Each row was made from one path, in order. Every step used is in the known rows, and no mark comes twice. Write each row's path.
Known rows
E J: [-19   9  -3   4  20  25 -57   4  -8  23 -24  12   4  -3  19 -41   5  19
  -8 -11 -19   3  14   7  -6  10  10  27   0 -36  19 -20 -11   1 -13  -2
 -15  -6   1   3 -12   6   1   8   0  -6   9  -5  -8 -12   4   0 -31]
E C K J H: [ 20   1   1  30 -11 -18 -35  -1  -1  34  25   0  -4  -4 -21  52  -7   0
 -20  -7   7 -15  36   5  21 -17  -6 -36   2  -7 -31  -4  10  12  -3  -9
  31  -1   6  18  26   6  -9 -44  -6  10  -3   1  10  18  -8  -8  15]
D K J H: [ 23  -6  10  -5 -13 -19 -28   3   2  22   8   4  -8 -16 -32  68  -2   0
 -21 -10   8  -6  36   4  13 -21 -10 -17   3  -8   9  -1  18   8   3  -2
   9  -1   3  14   6  20 -12 -42  -1   5  -1 -11   5   9  -9  -8  10]
E J H: [  0  -8  -7  16   2   8 -73   5   1  11   4  -3   5  -9 -21  -2  -3  20
 -11 -24  -4  -8  55  -4   9 -17  -4  -4  -7 -23 -13 -17   2  10  -5  -2
 -13  -6   1   5   8  10  -9 -39  -8   0  19  -7 -11   4  -7  -6  -9]
E C: [-20  12 -17  67  -1  17   6  14  12   4   6  -1   3  25  12 -47  -4  15
  10   7   3  11  -3  23 -10 -23   4 -19   4  -9 -29 -26 -12   1   0 -11
   1  -6   7 -33  10  11   8  28   1  16   2   4   4 -16  -3   2   0]
D E C: [-28  18  -5  33   6  16  19   3   3 -18  11   6  -6  22  24 -63  -3  10
  22  26  -2   4 -48  17 -19 -23   4 -26   1  -7 -28 -23 -12  -3  -7 -18
  -6   4   5 -19   4   7  18  18  -1   4  11  -2   3 -11 -13  12  13]
J H: [  8   1   2  11 -11  -6 -43   6  10  -7  12 -15   4 -21 -31  24  -6   9
  -6 -17   5  -5  63  -1  10 -39  -6 -10  -2  -1 -31  -5  12   7   8  -1
  -2 -13   4  -9   6  22 -17 -27  -3   4  18   1   1   6  -8 -15   5]
C E J H: [ -4 -19 -11   1   3   2 -59   2  -7   4  11   3   8 -20 -27 -18  -9  13
  -5 -14   4  -2  33  -9  13 -16   2  -5 -10 -11  -2 -16   1  11   3  -8
  -9   0  -1  -4  11   4  -6 -40  -9  -1  18   2 -13   6   0  14  -5]
E C J: [-23  -5   5  70  15   7 -13  17  15 -10  20 -10  -2  23  26  -4   3  -3
   6   9   5  13  -2   4  -4   5   2  -8  -3  16  -9   8  -2  -7 -18 -21
 -11  -4   5 -29  10  -3  -1  44   2  11  -3  21  -5 -18   9  -7  10]
J D E C K: [ -4  13 -10 -13  -3   3  66 -10 -13   7  15   5   0  27  25 -21  -7  -8
   4   6  -8  -5 -43   3  -4   4   4 -42  -2  22 -39  -7  -1  -1  -1   3
  22  11   4   6   6 -30  23   9  -2   1 -11   7  17   6  -7   2  -3]
E C K: [ -5  13 -15  17  -4  -1  46  -2  -7  33  15   5   0  29  23   8  -9  -2
  -8  -8  -9   1 -22  12   1   0   9 -46   1  15 -51 -12   3   2   1  -1
  20   0   6 -12  13 -16  21  22   3   8  -7  17  22  -1  -3 -11 -15]
D K C J H: [  9 -33  10   1  -3 -14 -19   2  15   0  36 -17   2   2 -26  75  -4  -9
  -6 -16  15  -6  29 -18   7 -15 -13 -14  -5  26 -17  19  10   3   1  -5
  -7  -7  -4 -10  17  11  -8 -20   1   7  -1  18  -5   7  -5 -23  14]
E J D K: [  8 -13 -10 -67  -7  16  43   4  -7   5 -36  12   4   8  -8  -2   6  -2
  -9 -16  -2   9 -12  -4 -13  31  -9   8  -1   0  48  -2   4  -6  12  30
 -25  16  -7   4 -29 -10  12  27   4  -4 -23 -15  -4 -17  -1   8 -33]
D K C E J H: [  3 -33 -11 -25   2   1 -34  -3  -8  17  15   9   8  -5 -32  12 -10   5
  -7 -18   8  -4  13 -14   9  -8  -3  -7  -7  -3   3 -13  -1  11   8  -4
 -11   3  -6  -7  16   6   8 -43  -5   2   8   5 -13   7  -5   9  -4]
C E: [-17   2  -3 -14   6 -12   5   6 -12 -16   9  13   9 -31  -9 -37  -6 -12
   9  14   4  16 -22   3   0 -18  19  22   0  26  15   1   1  -3  26 -13
   1  -6   2 -34  -5  11  -1  33   5   0   9  17   3  -3  18  27   6]
C D K J: [ 17  13  20 -17 -11 -22 -16  -1 -17  43 -21  29 -15  -1  13  83  11 -10
 -23  14 -11  12 -10  14  -7  -1  -6  11   8 -10  31  13   9  -2   5  14
  25   7   1  16  -7  24 -11  16  12 -10 -21  -7  16  -1  -4  -6  -8]
J D: [  3   8  -5 -20 -11  11  14   5   5 -23 -16 -17  21 -20 -16 -47   6  -3
   4  -5  -1  -1  32  -7  -1   2  -9  37   4  10  16  12 -10  -5  21  27
   5  -6   5  -4 -17   3 -20  31  -4   0 -13  -7   0  -2  13  -2  -3]
D E C K J H: [ 15   3   8  14  -7 -19 -23  -6  -5  23  27   4  -7  -6 -18  39  -6  -2
 -14  -1   5 -17  15   3  16 -22  -6 -42   1  -6 -27  -5  10  10  -7 -12
  29   4   6  25  22   3  -5 -53  -7   4   2  -5  10  21 -13  -2  20]
D K E J: [  2   7  -6  -2  14   9 -12  -3   0  22 -35  13 -12   5  17   0   4  14
   1  -6  -8   3 -24  14  -4  36  17  22   4 -44  31 -16  -4   0 -16  -9
 -19  -3  -7  15 -14  -4  16 -15   5  -5  11  -9  -8  -7   5   8 -24]
J D E C: [-21  12  -8  23   0  20  34   3   5 -28   7  -1   2  20  12 -86  -1   6
  25  25   2  -1 -39   9 -16 -11  -3 -17  -1   0 -17 -18 -18  -3  -1  -4
  -1   9   3 -11   1  -4  14  20  -6   4  -1 -12  -3  -6  -8  21  15]
C K: [  4  22  -1 -19  -5  -9  35  -8 -12  26   4   2   1   3  19  43  -5 -10
 -12 -13 -14  -1  -4   4   4   0  12 -17   3  23 -37   5  15  -2   7   6
  18  -5   4   0  -4  -6   5  14   6  -3  -5  15  23   4   1 -21 -20]

Which path is each row?
[  5  -1   1 -50 -20  -8  27  -4 -15  14 -34  18 -10  17  15  77   6  -5
 -10   2 -15  30 -10   1 -21 -13 -11  -4  -1  19   4  12  13  -8  22  33
  -8  10  -6 -17 -15  15   3  45  15 -20 -12  -2  13 -17 -14 -11 -36] : C D K
[  7  -5  -5  21   3   1 -63  -2   8   4  -2 -10  -2 -14 -18   2  -5  18
  -2 -16   3 -10  42  -2  15  -6   2   4  -2 -35 -13 -12  -1  11 -11 -12
  -4 -12  -2  11  11   7  -7 -55  -6   1  26  -9 -10  11  -2  -2   0] : K E J H
[  6 -24  -3  44  -3 -12 -11   6  20 -11  22 -19  -9  12 -19  41  -8   2
   2  -4  21   2  20  -1  12  -6  -6 -33  -4  12 -24   5   9   3 -13 -18
 -11  -2  -1 -10  22  -2  -1 -27  -2  11   9  10  -7  -2  -4  -6  22] : D K E C J H
[  6   4 -12  -7   3  16  -6  -1   3 -12 -29 -11  16 -13  -3 -67   7   6
   7  -4  -3  -9  11  -7   5  34   1  50   2 -26  34   3 -23  -1   1  16
   4  -4  -1  19 -12 -12 -10   0  -6  -2  -8 -13 -12   4  19  13  -8] : K E J D
[ -8  -6   2  63  11  -7  27  10  19 -13  11 -11 -13  28  24  17   2  -7
  12  15  14  12 -29  11  -2  20   7  -6   2  12   0  10   2  -6 -23 -25
 -12  -2  -1 -20   9 -12  10  31   6  12  -2  16  -4 -14   9  -3  17] : D K E C J
[-11  18  14 -46  -1   8  28  -9  -4 -52  -8  -2   3 -23   9 -64   6  -9
  22  25  -9  -6 -32  -8 -15  -8  -3  24   1  12  15  11  -5  -9   6  10
  -7   6   1  15 -25   0  -8  12  -3 -15   4 -22  -2   3  -3  11  14] : J D E
[-11  -1  23 -41  11   4  31 -11  -1 -50  11  -7   3 -10  14 -44   9 -20
  23  27  -3 -13 -41 -19 -14   5  -5  29  -1  25  19  28 -10 -10   2   5
  -4   6  -2  12 -15  -5  -5  10  -1 -14  -4  -7  -7   8   2   4  27] : K C J D E
[ 25  11  -1 -21 -10 -14  69  -6  16 -18 -28 -11 -11  -6  -8  28   1  -5
  13   7  15   5 -22  11   1  22   8  23  11  -7  23   9   6  -6   8   3
  -1  -8  -6   7 -16  -3   5   2   9   1   1  -8   2   2  10   4   6] : J D K E
[ 12  -4  -8  16   1  -5 -45  -7   2  15   4  -7  -3  -6 -15  17  -8  14
  -6 -19   1 -13  29  -4  18  -1   4  -9  -4 -27 -22 -11   4  12 -11 -10
   2  -8  -3  20  14  -7  -2 -59  -6   2  21   0  -4  16  -3  -5  -3] : C K E J H
[  7 -24  -6 -33  -7   5  68   9   5 -13 -16  -1   0  22  -7  12   6 -10
   0  -7  10  17 -24  -2 -10  28 -13 -12  -1  29  40  11   6  -9   8  21
 -21  16  -5 -10 -16 -16  12  44   5   3 -31  -2  -2 -20   1   3 -10] : E C J D K
[ -2  -7   5   1  -1   5   6   9   9 -35  -6 -23  16 -12  -2 -31  11 -12
   4   0   3   1  29 -16   3  21 -10  39  -1  25  27  33  -9  -9   5  17
  -1  -2   2  -3 -13  -9 -24  44  -3   1 -18   3  -7  -3  20  -5   6] : C J D
[-12   7  23 -33   6   4  22  -6  -3 -58  -2  -7   0 -17  17 -53   9 -15
  21  26  -6  -5 -32 -13 -12   4  -4  22  -3  24  23  24  -2 -12  -4   4
 -13  10  -1  15 -22  -6  -9  16  -3 -16   0 -15  -7   2   2   7  23] : C J D E
[-24  -4  -9  -8  22  14 -44   5 -19  14 -11  27  10 -13   7 -57   0   7
  -1  -2 -11   7 -14   0  -3  14  18  28  -4 -17  35 -18 -12   1   1 -11
 -14   2  -1 -11  -5  -1   7   7  -1  -4  11   6 -11  -8  13  26 -19] : C E J
[ 14  -8  -3 -59 -17   5  65   5  -1  -9 -29   3   1   6 -16  13   5  -7
  -5 -12   3  13  -6  -3 -11  13 -11   2   3  18  40   7  11  -7  23  30
 -18   9  -5  -6 -28  -2   5  35   6  -1 -26  -8   3 -15  -3   1 -21] : J D K
[ 18  33   1  10  -4 -25  44 -13   9   6  -4 -12 -14  -5  16  44  -7  -7
   7   8   0  -6 -24  15  12  10  24  13  12  -9 -27   9  10  -1  -4 -14
  24 -19  -1  12   1  -8   5 -15   9   2  14  12  18  16  12 -10   7] : C K E
[ -1  -9  -6  32   2   6  20   8  15 -36   2 -25  11   4   3 -46   7  -9
  15  11  13   0  10  -7   5  23  -7  25   1  14  17  22 -17  -7  -2   5
   6  -2   1  -4  -1 -18 -12  26  -4   8 -18   8 -10  -1  21   5  20] : K E C J D
[ 22   6   9  12 -11 -22 -38  -4  -3  33  21  -1  -4 -18 -23  63  -5  -2
 -24 -13   3 -16  48  -2  21 -21  -4 -23   3  -4 -23   3  15  11  -2  -4
  28  -4   5  22  16  11 -18 -46  -3   6   1  -1  13  21  -6 -13  11] : C K J H
[ -5  17  -2  25  19  12 -40  -3   2  17 -26   7  -3  -5  19 -28   4  17
   5  -1 -11  -2 -10  12   1  25  20  39   4 -50  17 -15 -12   1 -19 -13
  -7 -13  -2  13  -9   0   5 -19   2  -3  22  -5 -10  -1   7   5 -15] : K E J
[ -1  23  26 -40   2   0  11  -9  -8 -35  -8   6  -2 -27  10 -49  10 -13
  12  32  -6 -13 -30  -4  -9  -1  -4  25   3   2  29  15  -8  -7  -1   5
   8  10   2  29 -21   5 -13   1  -3 -12  -4 -26  -1  12  -1  16  21] : K J D E
[ -2 -29  -8  -3   5   3 -52  -2  -5  13  20   4  11 -14 -29  -8  -9   7
  -5 -14   5 -10  25 -14  11 -15   0   4  -7  -7  -5 -12  -8  11   7  -9
  -1  -5  -3  -5  20   6   1 -42  -8   3  14   7 -14  11  -2   8   1] : K C E J H
[ -1  -6  -8 -29 -18  -3  34  -2 -13  15 -26  17 -12  33  19  53   4   0
  -6   6  -8  30 -19   7 -24 -10 -13 -24  -3  15  -8  -2   7  -5  18  26
  -4  14  -6 -24  -3   9  13  49  12 -12 -15   2  11 -18 -18  -5 -31] : E C D K
[-26  15   9 -18  22  23 -41  -4 -14   1 -15  22  -3  -7  28 -59   7  14
   6   4 -22  -4 -29   2 -17   9  11  20  -4 -30  20 -19 -10  -2 -19  -8
 -20   5  -2  17 -19   1   9  -8  -2 -17  20 -16 -11  -6  -5   9 -17] : D E J
[ 18  12  -4  -7  -8  -3  16  -1  -8  17  -2  -1  13  -3  -4 -21   5 -12
 -12   7   0 -13   5   1  10  23  -8  11   7   0  19  13 -16   1   9  19
  40   6   7  21   0 -11 -13  12  -5   4 -34  -7   8  12  13   5   6] : E C K J D
[  1 -23  21  -5  14  -7  26   1  11   8  24  -4   0  18  13  66   5 -23
  -3  -1   5   4 -21 -11  -9  15  -2  17   2  36  14  32   3  -8  -1  -6
 -12  -6  -5 -17   2   8   1  32  12   4 -17  31  -3  -8   6 -26   9] : D K C J
[-10  19  -7  -2   1  -1  54 -11 -12  15  20   9  -6  28  32  -6  -8  -6
   2   6 -11  -2 -47   9  -7  -3   9 -49  -1  19 -50 -11   4   0  -4  -6
  19   9   4  -1   9 -24  24  11   2  -1  -4   9  19   3 -10  -3  -5] : D E C K
[ 11 -11  -8   2  -5  -6 -44  -8  -1  10 -11  -1  -7  -2 -15  34  -2  15
  -5 -11  -1   0  31  -8   8  -7  -6  -4  -6 -27 -13  -8   1  10  -7   5
  -4  -3  -6  12  12   3  -4 -47  -3  -6  19  -6  -9   9 -10  -3  -9] : C D K E J H
[ -4 -20  -1  54  -3  -5 -35  11  17 -15  31 -21  -1   7 -16  16  -6   4
   0  -6  14  -1  44  -5  13 -19  -9 -28  -7  16 -33   2   6   5 -13 -15
  -8  -5   3 -16  23   6  -9 -14  -6  11   9  13  -8  -2  -5 -13  21] : E C J H
